Each row comes from the steps of one walk. Every step used is in the known rows, and no mark comes twice. Write the walk behind each row, first mark first.
Known rows:
lebi bopule: [ 0.04  0.01  0.05  0.14 -0.08  0.10 -0.09 -0.04 -0.08  0.26  0.02 -0.12
  0.01 -0.04  0.02 -0.08  0.10  0.05 -0.03 -0.18  0.12  0.05 -0.02  0.02]
poniket bopule: [-0.08  0.04  0.09  0.15  0.06 -0.07  0.00 -0.05 -0.05  0.18  0.11 -0.12
 -0.07 -0.02 -0.05 -0.07 -0.04 -0.05  0.13 -0.05  0.03  0.05 -0.03 -0.04]
kufu bopule poniket miroz: [-0.03  0.13  0.01  0.12 -0.02  0.11 -0.04 -0.14 -0.04  0.14 -0.01 -0.24
 -0.10  0.07 -0.05  0.06 -0.06 -0.01  0.10 -0.21  0.12  0.03 -0.07 -0.02]
bopule kufu: [-0.02 -0.04  0.06  0.09 -0.08 -0.07 -0.01  0.00 -0.09  0.15  0.05 -0.03
  0.06 -0.04 -0.07 -0.07  0.06  0.00  0.06 -0.19  0.07 -0.01 -0.12  0.05]
poniket bopule kufu miroz tulom fidi: [-0.07  0.00  0.06  0.15 -0.03 -0.08 -0.06  0.00 -0.16  0.20  0.05 -0.09
 -0.11  0.10  0.05 -0.16 -0.03 -0.10  0.22 -0.27 -0.01 -0.13 -0.15 -0.22]
tulom bopule poniket miroz: [-0.06  0.12 -0.07  0.09  0.05 -0.14 -0.12 -0.10 -0.07  0.37 -0.10 -0.15
 -0.18  0.02  0.00 -0.08 -0.08  0.11  0.11 -0.13  0.06 -0.04 -0.06  0.02]
kufu miroz poniket bopule tulom: [-0.05  0.06  0.26  0.17 -0.06 -0.06 -0.07 -0.13 -0.05  0.23  0.21 -0.06
 -0.18  0.01 -0.03 -0.06 -0.04 -0.06  0.06 -0.18  0.14  0.11 -0.04 -0.06]
lebi bopule poniket miroz kufu: [-0.02  0.00  0.03  0.24 -0.01  0.00 -0.11 -0.04 -0.09  0.59  0.02 -0.17
 -0.04 -0.04  0.02 -0.04  0.07  0.10  0.03 -0.21  0.18  0.08 -0.07  0.01]
kufu miroz tulom: [ 0.01  0.04  0.02  0.11 -0.10  0.13  0.05 -0.07 -0.04 -0.06  0.07 -0.09
  0.01  0.02  0.04  0.01  0.06 -0.13  0.00 -0.17  0.15 -0.03 -0.01 -0.06]
kufu bopule poniket miroz tulom: [-0.03  0.10  0.01  0.10 -0.04  0.16 -0.01 -0.11 -0.03  0.19 -0.05 -0.24
 -0.08  0.02  0.01 -0.03 -0.01 -0.03  0.04 -0.22  0.16  0.01 -0.02 -0.11]
kufu miroz: [ 0.02  0.06  0.02  0.13 -0.09  0.08  0.01 -0.11 -0.06 -0.10  0.11 -0.09
  0.00  0.06 -0.01  0.10  0.00 -0.11  0.06 -0.16  0.13 -0.01 -0.06  0.03]
lebi bopule tulom miroz: [ 0.07  0.01  0.19  0.11 -0.06 -0.03 -0.16 -0.03 -0.11  0.38 -0.07 -0.05
 -0.15  0.13  0.03 -0.09  0.09  0.06  0.03 -0.33  0.20  0.01 -0.07 -0.09]
kufu miroz lebi: [ 0.00  0.02 -0.03  0.18 -0.16  0.08  0.02 -0.06 -0.03 -0.02  0.05 -0.13
  0.04 -0.03  0.01 -0.02  0.04 -0.13  0.04 -0.15  0.23  0.06 -0.06 -0.01]
tulom fidi: [-0.08  0.04 -0.07  0.04 -0.01  0.07 -0.06  0.01 -0.14  0.03 -0.01  0.01
 -0.03  0.09  0.03 -0.08  0.02 -0.03  0.02 -0.14 -0.04 -0.13 -0.04 -0.15]
bopule kufu miroz: [ 0.03 -0.01  0.06  0.14 -0.14 -0.03 -0.01 -0.07 -0.10  0.02  0.10 -0.07
  0.03  0.05 -0.05  0.05  0.03 -0.07  0.11 -0.25  0.12 -0.02 -0.16  0.08]
fidi tulom: [-0.03  0.03  0.02  0.02  0.10  0.08  0.03 -0.02 -0.01  0.00 -0.01  0.03
 -0.01 -0.09 -0.01  0.00 -0.03 -0.01  0.02 -0.03  0.05 -0.18 -0.01 -0.15]
lebi bopule kufu: [ 0.05 -0.06  0.10  0.15 -0.11 -0.01 -0.11  0.01 -0.11  0.38  0.01 -0.09
  0.03 -0.06 -0.02 -0.14  0.12  0.09  0.02 -0.28  0.11  0.04 -0.12  0.07]
poniket bopule kufu: [-0.07 -0.02  0.13  0.16  0.02 -0.18 -0.02 -0.01 -0.09  0.30  0.10 -0.10
 -0.04 -0.04 -0.10 -0.13 -0.01 -0.01  0.18 -0.14  0.02  0.03 -0.13  0.01]
miroz lebi bopule tulom: [ 0.04 -0.03  0.20  0.15 -0.14  0.00 -0.11  0.03 -0.04  0.42 -0.03 -0.07
 -0.05 -0.11  0.01 -0.18  0.17  0.09 -0.03 -0.27  0.27  0.17 -0.04 -0.04]
lebi bopule poniket miroz tulom: [-0.01  0.06  0.07  0.17 -0.04  0.09 -0.06 -0.04 -0.06  0.54 -0.11 -0.20
 -0.16 -0.05  0.09 -0.20  0.06  0.11 -0.01 -0.19  0.12  0.02  0.02 -0.06]
tulom miroz poniket bopule: [-0.09  0.03  0.00  0.17  0.01 -0.02 -0.11 -0.08 -0.10  0.33  0.05 -0.12
 -0.12  0.03  0.02 -0.22 -0.07 -0.09  0.04 -0.08  0.07  0.01 -0.02 -0.16]
poniket miroz: [-0.06  0.10  0.01  0.19  0.02  0.04  0.05 -0.05 -0.04  0.14  0.01 -0.12
 -0.08  0.01 -0.04 -0.07 -0.05 -0.04  0.12 -0.06 -0.02  0.02 -0.02  0.00]
poniket miroz tulom: [-0.06  0.08  0.01  0.16  0.02  0.10  0.07 -0.01 -0.01  0.19 -0.03 -0.12
 -0.07 -0.03  0.01 -0.16  0.00 -0.06  0.07 -0.08  0.01 -0.02  0.03 -0.09]

Write each row's walk:
[-0.07  0.05  0.27  0.10  0.07 -0.18 -0.02 -0.03 -0.05  0.26  0.13 -0.05
 -0.16  0.01 -0.09 -0.05  0.00  0.02  0.14 -0.14  0.08  0.08 -0.04 -0.06]
poniket bopule tulom
[ 0.04 -0.03 -0.05  0.14  0.00  0.11 -0.13  0.02 -0.06  0.34 -0.22 -0.10
 -0.05 -0.08  0.11 -0.21  0.03  0.01  0.03 -0.16  0.22 -0.15 -0.05 -0.27]
fidi tulom miroz lebi bopule
[-0.04  0.05  0.21  0.11  0.08 -0.20 -0.08 -0.05 -0.10  0.31  0.02 -0.07
 -0.22  0.14 -0.05 -0.09 -0.04 -0.03  0.19 -0.19  0.11  0.01 -0.08 -0.15]
poniket bopule tulom miroz
[-0.08  0.03 -0.11  0.06  0.20 -0.14 -0.11 -0.05 -0.04  0.43 -0.08 -0.05
 -0.09 -0.11  0.02  0.00 -0.10  0.12  0.12 -0.11  0.13 -0.19 -0.09 -0.15]
fidi tulom bopule poniket miroz kufu
[-0.03 -0.04 -0.09  0.13  0.00 -0.02 -0.06  0.00 -0.11  0.17  0.04 -0.05
  0.09  0.07 -0.01  0.02  0.06 -0.11  0.03 -0.18  0.20 -0.03 -0.10 -0.11]
tulom miroz kufu
[ 0.00  0.04  0.14  0.05 -0.01 -0.09 -0.07 -0.04 -0.09  0.17 -0.03  0.01
 -0.13  0.15 -0.03 -0.03  0.04 -0.02  0.06 -0.24  0.16 -0.03 -0.07 -0.11]
bopule tulom miroz
[-0.01  0.05 -0.04  0.22  0.01  0.13 -0.01 -0.07 -0.03  0.10  0.11 -0.20
  0.10  0.01 -0.08  0.10 -0.01 -0.11  0.12 -0.22  0.15  0.10 -0.10 -0.05]
poniket miroz kufu bopule
[ 0.02  0.05  0.20  0.26 -0.07  0.00 -0.07  0.03 -0.03  0.53 -0.08 -0.14
 -0.15 -0.08  0.01 -0.24  0.08  0.09  0.09 -0.25  0.17  0.18 -0.05 -0.04]
poniket miroz lebi bopule tulom
[-0.02  0.01  0.15  0.21 -0.04 -0.15 -0.02 -0.08 -0.10  0.16  0.15 -0.15
 -0.07  0.04 -0.07 -0.01 -0.05 -0.08  0.24 -0.21  0.07  0.02 -0.17  0.04]
poniket bopule kufu miroz
[ 0.04  0.00 -0.03  0.04  0.03 -0.12 -0.11 -0.07 -0.06  0.09 -0.04  0.00
 -0.04 -0.04  0.01  0.02 -0.08  0.03  0.17 -0.24  0.10 -0.25 -0.18 -0.07]
fidi tulom bopule kufu miroz
[-0.01  0.03 -0.05  0.03  0.11  0.05 -0.03 -0.04 -0.06  0.05 -0.11  0.01
 -0.07  0.04  0.03 -0.03 -0.06 -0.06  0.07 -0.08  0.08 -0.26 -0.04 -0.25]
fidi tulom miroz
[ 0.05  0.01  0.24  0.10 -0.07 -0.01 -0.11 -0.03 -0.07  0.34  0.03 -0.04
 -0.09 -0.01 -0.01 -0.06  0.13  0.11 -0.02 -0.28  0.17  0.08 -0.04  0.00]
lebi bopule tulom
[-0.01  0.03 -0.09 -0.03  0.13 -0.04 -0.09 -0.05 -0.02  0.11 -0.08  0.02
 -0.04 -0.10  0.02 -0.04 -0.07  0.06  0.05 -0.08  0.06 -0.23 -0.05 -0.15]
fidi tulom bopule
[-0.01  0.05  0.01  0.02 -0.08  0.10 -0.07 -0.14 -0.06  0.03  0.04 -0.18
  0.01  0.05 -0.05  0.12  0.02 -0.01 -0.03 -0.23  0.22  0.01 -0.07 -0.01]
kufu bopule poniket
[-0.04  0.02  0.11  0.07 -0.08 -0.01 -0.13 -0.06 -0.10  0.27  0.01  0.03
 -0.11  0.06  0.01 -0.14  0.04 -0.02 -0.08 -0.22  0.17  0.00 -0.03 -0.14]
bopule tulom miroz poniket
[ 0.01 -0.05  0.02  0.20 -0.19 -0.03 -0.01 -0.02 -0.07  0.10  0.04 -0.11
  0.07 -0.05 -0.03 -0.07  0.07 -0.08  0.11 -0.24  0.22  0.05 -0.16  0.05]
bopule kufu miroz lebi
[-0.01 -0.02  0.04  0.16 -0.20  0.05 -0.07 -0.09 -0.10  0.13  0.14 -0.05
  0.05 -0.03 -0.01 -0.07  0.03 -0.06 -0.02 -0.24  0.13  0.01 -0.11  0.05]
bopule kufu miroz poniket
[-0.10  0.06  0.19  0.07  0.09 -0.16 -0.09  0.02 -0.13  0.26  0.06  0.02
 -0.21  0.12 -0.02 -0.11 -0.03  0.02  0.17 -0.18 -0.03 -0.04 -0.07 -0.21]
poniket bopule tulom fidi
[-0.11  0.03  0.06  0.16  0.00  0.01 -0.05 -0.07 -0.05  0.29  0.15 -0.10
 -0.05 -0.10 -0.02 -0.19 -0.04 -0.05 -0.01 -0.03  0.04  0.08  0.01 -0.06]
miroz poniket bopule
[-0.10  0.07 -0.02  0.19 -0.05 -0.01  0.01 -0.03 -0.04  0.35 -0.09 -0.18
 -0.10 -0.08 -0.01 -0.16  0.00  0.02  0.07 -0.08  0.15  0.07 -0.03 -0.02]
bopule poniket miroz lebi
[ 0.00  0.04  0.02  0.30 -0.08  0.10 -0.05  0.01 -0.03  0.44 -0.10 -0.22
 -0.05 -0.11  0.04 -0.25  0.05  0.03  0.08 -0.16  0.12  0.14 -0.03 -0.02]
poniket miroz lebi bopule
[-0.06  0.06  0.07  0.21 -0.06  0.04 -0.05 -0.15 -0.06  0.15  0.19 -0.14
 -0.08 -0.02  0.01 -0.07 -0.08 -0.11  0.05 -0.09  0.09  0.07 -0.02 -0.03]
kufu miroz poniket bopule
[ 0.00 -0.01 -0.07  0.13 -0.16 -0.07 -0.18 -0.11 -0.10  0.23  0.07 -0.06
  0.00 -0.04  0.01 -0.11 -0.01  0.01  0.01 -0.29  0.14 -0.02 -0.15  0.06]
tulom bopule kufu miroz poniket
[-0.04  0.09 -0.03  0.18 -0.09  0.11 -0.04 -0.09 -0.02  0.22 -0.07 -0.28
 -0.05 -0.02 -0.03 -0.05 -0.03 -0.02  0.09 -0.20  0.23  0.11 -0.08 -0.05]
kufu bopule poniket miroz lebi
[-0.05  0.04 -0.08 -0.01 -0.01 -0.14 -0.15 -0.09 -0.09  0.27 -0.04 -0.08
 -0.08 -0.01  0.00 -0.03  0.00  0.11 -0.01 -0.16  0.16 -0.06 -0.06  0.03]
tulom bopule poniket
[-0.09  0.08  0.02  0.11  0.00  0.04  0.04 -0.05 -0.04  0.32 -0.06 -0.14
 -0.14 -0.03  0.04 -0.14  0.01  0.02  0.03 -0.10  0.08 -0.03  0.02 -0.08]
bopule poniket miroz tulom
[ 0.03  0.04 -0.08  0.07 -0.07  0.01 -0.07 -0.09 -0.05  0.05 -0.01 -0.10
 -0.03  0.01  0.07 -0.04  0.02 -0.06  0.04 -0.22  0.16 -0.08 -0.04 -0.05]
kufu miroz tulom bopule
[ 0.03 -0.10  0.06  0.21 -0.18 -0.01 -0.11  0.06 -0.08  0.45 -0.05 -0.13
  0.07 -0.16  0.01 -0.26  0.16  0.07  0.01 -0.28  0.21  0.10 -0.13  0.03]
miroz lebi bopule kufu
[ 0.00  0.05  0.15  0.18  0.02  0.03 -0.03 -0.05 -0.02  0.19  0.13 -0.12
  0.01  0.05 -0.11  0.12  0.02 -0.05  0.14 -0.32  0.20  0.14 -0.11 -0.07]
poniket miroz kufu bopule tulom
